What can hang from each mark:
vate: linin papog
ladi: kitu linin papog
duru: kitu papog
kitu: duru kabup potome vate
papog: duru kabup kegipa potome vate
kabup: kitu linin
potome: papog
linin: duru kegipa ladi potome vate
kegipa: kitu

In the rows, 128 means zero.
Known rows, with every way that one mark hangs from another:
potome(papog(duru(kitu(kabup)) kegipa vate(linin))): 118 122 125 151 134 144 106 143 139 64 77 168 123 133 128 195 116 101 143 168 110 74 157 139 99 122 139 82 130 74
linin(kegipa potome): 60 77 93 137 81 138 122 118 91 157 116 133 89 154 220 138 108 168 157 175 87 99 181 95 140 126 198 128 116 113
linin(vate(papog)): 41 105 89 124 178 169 148 149 99 79 86 163 86 144 194 171 165 133 120 134 104 49 154 112 153 137 150 125 157 119
kegipa(kitu(kabup)): 75 153 82 144 126 150 122 148 145 130 128 147 112 160 226 159 128 130 151 127 98 69 171 82 146 113 204 128 131 72
kitu(duru kabup(linin) vate): 122 125 84 176 152 141 111 113 131 85 192 154 111 175 214 118 155 175 148 134 81 170 139 113 103 115 164 122 151 108
duru(kitu papog(potome vate(linin(kegipa ladi)))): 40 201 92 115 133 181 97 183 92 130 119 114 113 142 150 202 81 149 142 140 125 72 202 123 154 98 153 100 138 61
vate(linin papog): 56 144 119 150 153 146 144 158 98 82 95 150 86 164 187 135 123 133 127 123 117 124 201 113 138 128 127 71 142 134
duru(kitu): 85 139 86 128 130 130 103 157 118 100 89 156 92 150 218 199 133 131 161 159 105 88 172 86 172 109 203 92 151 95
papog(kabup kegipa(kitu(duru)) potome vate): 95 123 109 181 151 219 78 142 68 112 73 121 129 109 139 170 129 130 144 160 143 65 181 116 49 153 193 150 162 57
vate(papog): 57 117 98 157 141 157 130 136 85 87 72 157 89 155 205 159 156 145 135 141 109 76 178 95 142 112 151 77 162 123
potome(papog(kabup)): 90 104 99 133 130 151 92 129 123 61 91 149 129 155 184 167 179 127 143 155 103 69 156 144 103 115 168 74 168 93
potome(papog(kabup(linin) vate)): 78 122 99 145 162 167 82 116 98 41 112 123 150 127 144 156 158 129 124 167 117 80 150 155 92 132 157 93 163 89
duru(kitu(kabup potome) papog(vate)): 62 171 71 129 146 152 101 177 149 103 181 154 114 164 151 166 102 160 151 130 137 28 192 106 180 80 186 95 140 82
kitu(vate(papog)): 52 88 95 180 165 157 121 122 112 88 72 168 79 163 213 170 182 137 143 136 95 98 175 92 122 117 148 82 170 129
potome(papog(kabup(kitu linin(duru ladi vate)))): 84 109 91 81 143 185 129 138 98 54 127 134 147 111 141 168 157 133 103 165 116 93 101 142 135 129 154 78 185 71
duru(kitu(potome) papog(kegipa)): 71 145 80 152 114 143 119 176 135 125 101 158 100 157 162 206 105 138 167 145 145 53 178 77 176 66 179 51 167 100
ladi(kitu linin(kegipa) papog(kabup vate)): 123 57 135 118 192 164 156 126 82 110 160 84 154 145 108 120 143 143 140 152 90 91 185 108 102 104 140 133 141 53
duru(papog(kabup(kitu) vate)): 72 136 79 122 185 193 126 154 99 100 145 110 141 141 153 146 129 145 143 144 146 38 144 113 126 117 172 86 174 99
kitu(potome vate(linin(kegipa))): 58 69 106 149 158 130 126 156 146 132 128 150 68 183 177 138 130 144 152 117 98 140 219 104 123 116 166 91 147 140
potome(papog(duru kegipa(kitu(kabup)))): 116 105 111 166 98 149 114 126 148 99 53 170 127 138 172 204 144 100 151 157 93 50 140 111 105 103 153 79 145 71
linin(duru(papog(kabup)) kegipa(kitu) potome vate): 60 99 74 89 84 198 142 125 76 158 164 131 147 115 165 133 85 189 116 154 109 13 135 102 183 152 191 145 114 79
kabup(kitu): 90 104 90 116 159 158 137 157 115 114 108 122 87 140 216 164 132 117 161 150 111 100 147 75 143 117 187 97 166 96
duru(kitu(kabup) papog(potome vate(linin))): 58 221 91 129 142 163 92 193 128 86 167 128 113 154 160 174 85 140 149 127 115 68 210 130 151 107 161 116 109 61
kitu(duru potome(papog(kabup)) vate): 113 56 105 172 151 163 55 116 154 95 131 181 101 169 172 140 189 157 155 130 114 101 173 139 86 97 161 83 196 115
linin(kegipa ladi(papog) potome): 48 76 91 100 90 159 144 106 96 175 122 136 106 171 191 141 117 177 138 167 99 107 167 124 134 114 163 129 135 87
duru(kitu(kabup vate) papog(kegipa)): 76 152 71 165 124 136 141 154 159 93 131 172 109 172 186 206 130 136 169 139 113 82 149 77 154 74 169 64 148 78
kabup(kitu(duru(papog) potome vate) linin): 96 109 84 161 176 167 115 137 125 113 181 122 104 134 171 135 118 151 150 129 132 152 142 84 150 80 143 76 187 121
linin(duru potome(papog) vate): 83 92 100 102 105 190 79 121 110 97 126 153 108 124 189 155 130 148 124 178 88 27 136 149 144 176 177 152 127 83
ladi(linin(kegipa vate(papog))): 63 97 109 140 167 147 186 159 69 107 107 103 111 136 167 163 150 157 126 147 97 87 160 99 136 100 139 102 151 101
linin(kegipa): 83 90 87 125 114 131 146 135 83 136 99 121 99 165 216 152 128 161 156 148 81 97 172 84 132 111 186 104 140 105
ladi(kitu linin): 112 108 134 139 161 161 120 161 102 140 117 116 102 146 172 179 152 118 158 167 78 99 180 84 136 103 180 108 172 68
vate(linin papog(potome)): 45 158 127 154 145 163 114 177 84 80 80 139 75 152 184 148 121 129 127 120 104 125 231 126 120 133 124 90 130 117

Rows:
68 87 102 136 108 163 83 121 133 93 118 152 108 133 190 152 146 123 147 183 116 82 155 132 122 129 182 99 147 95 | linin(potome(papog(kabup(kitu))))
113 166 89 153 133 179 82 143 74 107 150 119 135 153 185 136 136 175 148 139 113 103 162 140 109 109 158 96 172 106 | kitu(duru(papog(kabup(linin) potome)))
104 110 86 150 151 173 119 151 104 117 160 150 127 154 134 130 128 176 139 134 150 86 148 125 126 102 161 87 191 129 | kitu(duru(papog(kabup(linin(vate)) kegipa)) potome)
81 133 80 122 122 115 110 179 155 95 148 178 83 168 190 166 127 150 153 139 108 86 193 91 182 94 212 97 139 92 | duru(kitu(kabup potome))
85 124 129 148 151 143 144 157 94 89 69 174 95 153 164 144 127 132 122 132 105 111 187 126 139 137 118 56 139 153 | vate(linin papog(duru))
59 108 96 127 162 194 132 135 120 154 86 139 114 159 147 177 131 135 134 142 142 64 167 118 105 116 164 122 179 69 | linin(ladi(papog(kegipa(kitu(potome)) vate)))
43 89 74 130 135 132 153 142 140 117 180 162 94 177 159 134 146 180 122 130 92 153 173 107 138 96 177 97 159 109 | kitu(kabup(linin(kegipa ladi)) potome vate)
96 45 112 153 147 160 175 153 83 78 51 185 107 119 118 157 153 132 121 155 141 78 147 90 128 116 148 32 184 139 | vate(papog(duru kabup(kitu(potome)) kegipa))
130 108 116 158 151 140 152 125 97 146 136 70 143 160 190 131 122 159 163 127 96 113 177 96 109 74 132 115 129 70 | ladi(linin(kegipa(kitu(duru))) papog)
105 104 108 131 69 177 60 112 99 113 115 145 111 136 204 144 122 159 142 187 91 54 158 134 130 151 186 109 130 86 | linin(duru potome(papog))
67 104 95 140 143 162 99 142 140 103 98 162 132 115 146 176 143 113 121 136 118 48 164 123 158 118 172 103 159 100 | kegipa(kitu(potome(papog(duru kabup(linin(vate))))))
77 103 106 161 163 200 98 160 64 80 66 119 115 126 127 171 147 128 140 175 129 69 187 134 43 166 195 130 159 81 | papog(kabup kegipa potome vate)
102 59 92 95 187 153 158 164 99 72 124 159 132 105 109 141 150 131 106 160 120 97 123 130 158 152 175 81 175 147 | papog(duru kabup(kitu(potome) linin(vate)))
61 75 102 145 65 140 97 104 109 130 107 137 101 148 209 153 119 154 156 177 83 84 175 115 127 108 169 113 117 90 | linin(kegipa potome(papog))
105 58 118 113 163 156 107 137 149 125 137 155 90 178 168 136 141 118 158 123 80 74 212 100 153 104 157 135 147 84 | ladi(kitu(potome) papog)
55 160 78 139 152 162 83 169 129 119 134 143 109 148 156 187 105 149 156 141 145 22 194 103 180 85 181 86 158 96 | duru(kitu(potome) papog(vate))
82 74 108 156 105 146 63 110 142 89 84 195 112 133 175 182 164 124 147 191 99 76 159 147 130 133 176 86 143 112 | linin(potome(papog(duru(kitu(vate)) kabup)))
90 80 109 175 85 138 85 114 159 97 85 197 98 141 180 194 143 119 158 190 93 82 154 126 121 121 170 95 127 93 | linin(potome(papog(duru(kitu(kabup vate)) kegipa)))
94 103 88 118 42 161 125 115 85 166 162 133 121 136 212 114 71 194 139 163 82 69 165 76 161 138 217 144 89 67 | linin(duru kegipa(kitu(kabup)) potome)
101 166 96 104 96 152 157 162 100 144 172 109 135 163 183 117 58 172 138 112 95 96 176 92 157 119 162 93 105 81 | vate(linin(duru(papog) kegipa(kitu(kabup))))
96 75 91 126 63 146 105 112 81 141 127 151 96 131 209 151 95 190 150 187 81 98 164 78 171 138 206 113 112 89 | linin(duru(kitu(vate)) kegipa potome)
65 125 97 167 123 170 98 106 114 99 123 142 123 106 178 171 115 122 127 172 115 109 129 124 138 135 152 147 139 87 | kabup(linin(potome(papog(kegipa(kitu(duru)))) vate))
88 165 75 126 124 112 126 158 126 69 150 156 108 151 203 171 121 145 144 153 97 127 159 93 179 103 196 97 130 87 | duru(kitu(kabup(linin)))
86 112 79 98 163 184 166 172 90 94 169 109 119 102 129 146 86 146 115 144 135 89 116 83 183 127 156 90 167 103 | kabup(kitu(potome) linin(duru(papog(kegipa)) vate))
85 159 107 130 118 160 126 160 96 143 137 111 125 156 180 131 87 154 148 114 111 124 198 110 122 113 154 104 127 90 | vate(linin(kegipa(kitu(duru(papog(kabup potome))))))
151 132 117 128 157 140 130 153 91 97 134 88 139 152 175 146 126 160 151 152 98 94 169 115 137 108 152 87 134 75 | ladi(linin(duru(kitu)) papog)
113 121 113 160 135 166 95 172 94 88 53 159 100 116 130 211 118 119 149 180 99 56 181 122 93 148 183 130 124 71 | papog(duru(kitu(kabup)) kegipa potome vate)
90 60 92 111 134 140 152 127 71 92 117 160 144 116 131 135 144 159 107 184 91 102 130 146 143 168 177 106 137 149 | papog(duru kabup(linin(kegipa potome vate)))
62 132 92 151 129 163 85 145 170 114 137 153 114 148 179 157 125 126 144 123 117 34 193 103 136 99 188 128 136 62 | kegipa(kitu(kabup potome(papog(vate))))
76 159 72 113 141 119 136 163 130 62 156 160 107 144 194 177 125 138 134 150 95 113 148 100 187 114 191 119 128 85 | duru(kitu(kabup(linin(vate))))
96 75 84 66 104 150 132 154 92 101 128 150 106 122 164 173 109 174 123 147 87 39 150 95 191 121 179 118 130 72 | linin(duru(kitu(potome(papog))) kegipa vate)
75 124 112 81 80 171 140 145 74 173 140 132 102 157 176 124 74 184 122 167 103 134 170 125 140 154 181 106 130 99 | vate(linin(duru kegipa ladi potome))
76 131 84 157 164 188 131 146 89 103 109 124 146 152 138 164 131 146 146 155 149 37 148 117 94 124 172 78 175 104 | duru(papog(kabup kegipa vate))
64 125 82 157 140 126 127 144 144 65 117 194 85 161 209 183 159 142 145 137 97 106 172 81 167 93 172 85 141 93 | duru(kitu(kabup vate(papog)))
127 69 124 125 128 173 65 129 135 121 139 180 101 153 157 149 159 133 154 145 95 78 180 109 132 97 174 109 189 72 | ladi(kitu(duru potome(papog(kabup))))
44 185 99 148 144 193 96 166 94 141 123 86 119 145 167 165 81 139 149 120 115 54 215 119 118 116 148 126 122 74 | duru(papog(potome vate(linin(kegipa(kitu)))))
64 130 84 155 160 191 141 138 85 95 145 106 148 116 122 147 99 139 135 175 163 81 129 106 116 124 164 83 165 104 | duru(papog(kabup(kitu linin(potome)) kegipa vate))
75 89 91 79 48 186 131 119 50 193 123 139 108 144 187 140 98 212 122 191 94 87 143 110 147 145 207 115 149 82 | linin(duru kegipa ladi potome)
73 149 117 84 142 164 143 171 132 140 145 162 90 180 168 155 121 126 131 139 95 138 178 119 140 131 172 111 161 77 | vate(linin(ladi(kitu(kabup))))
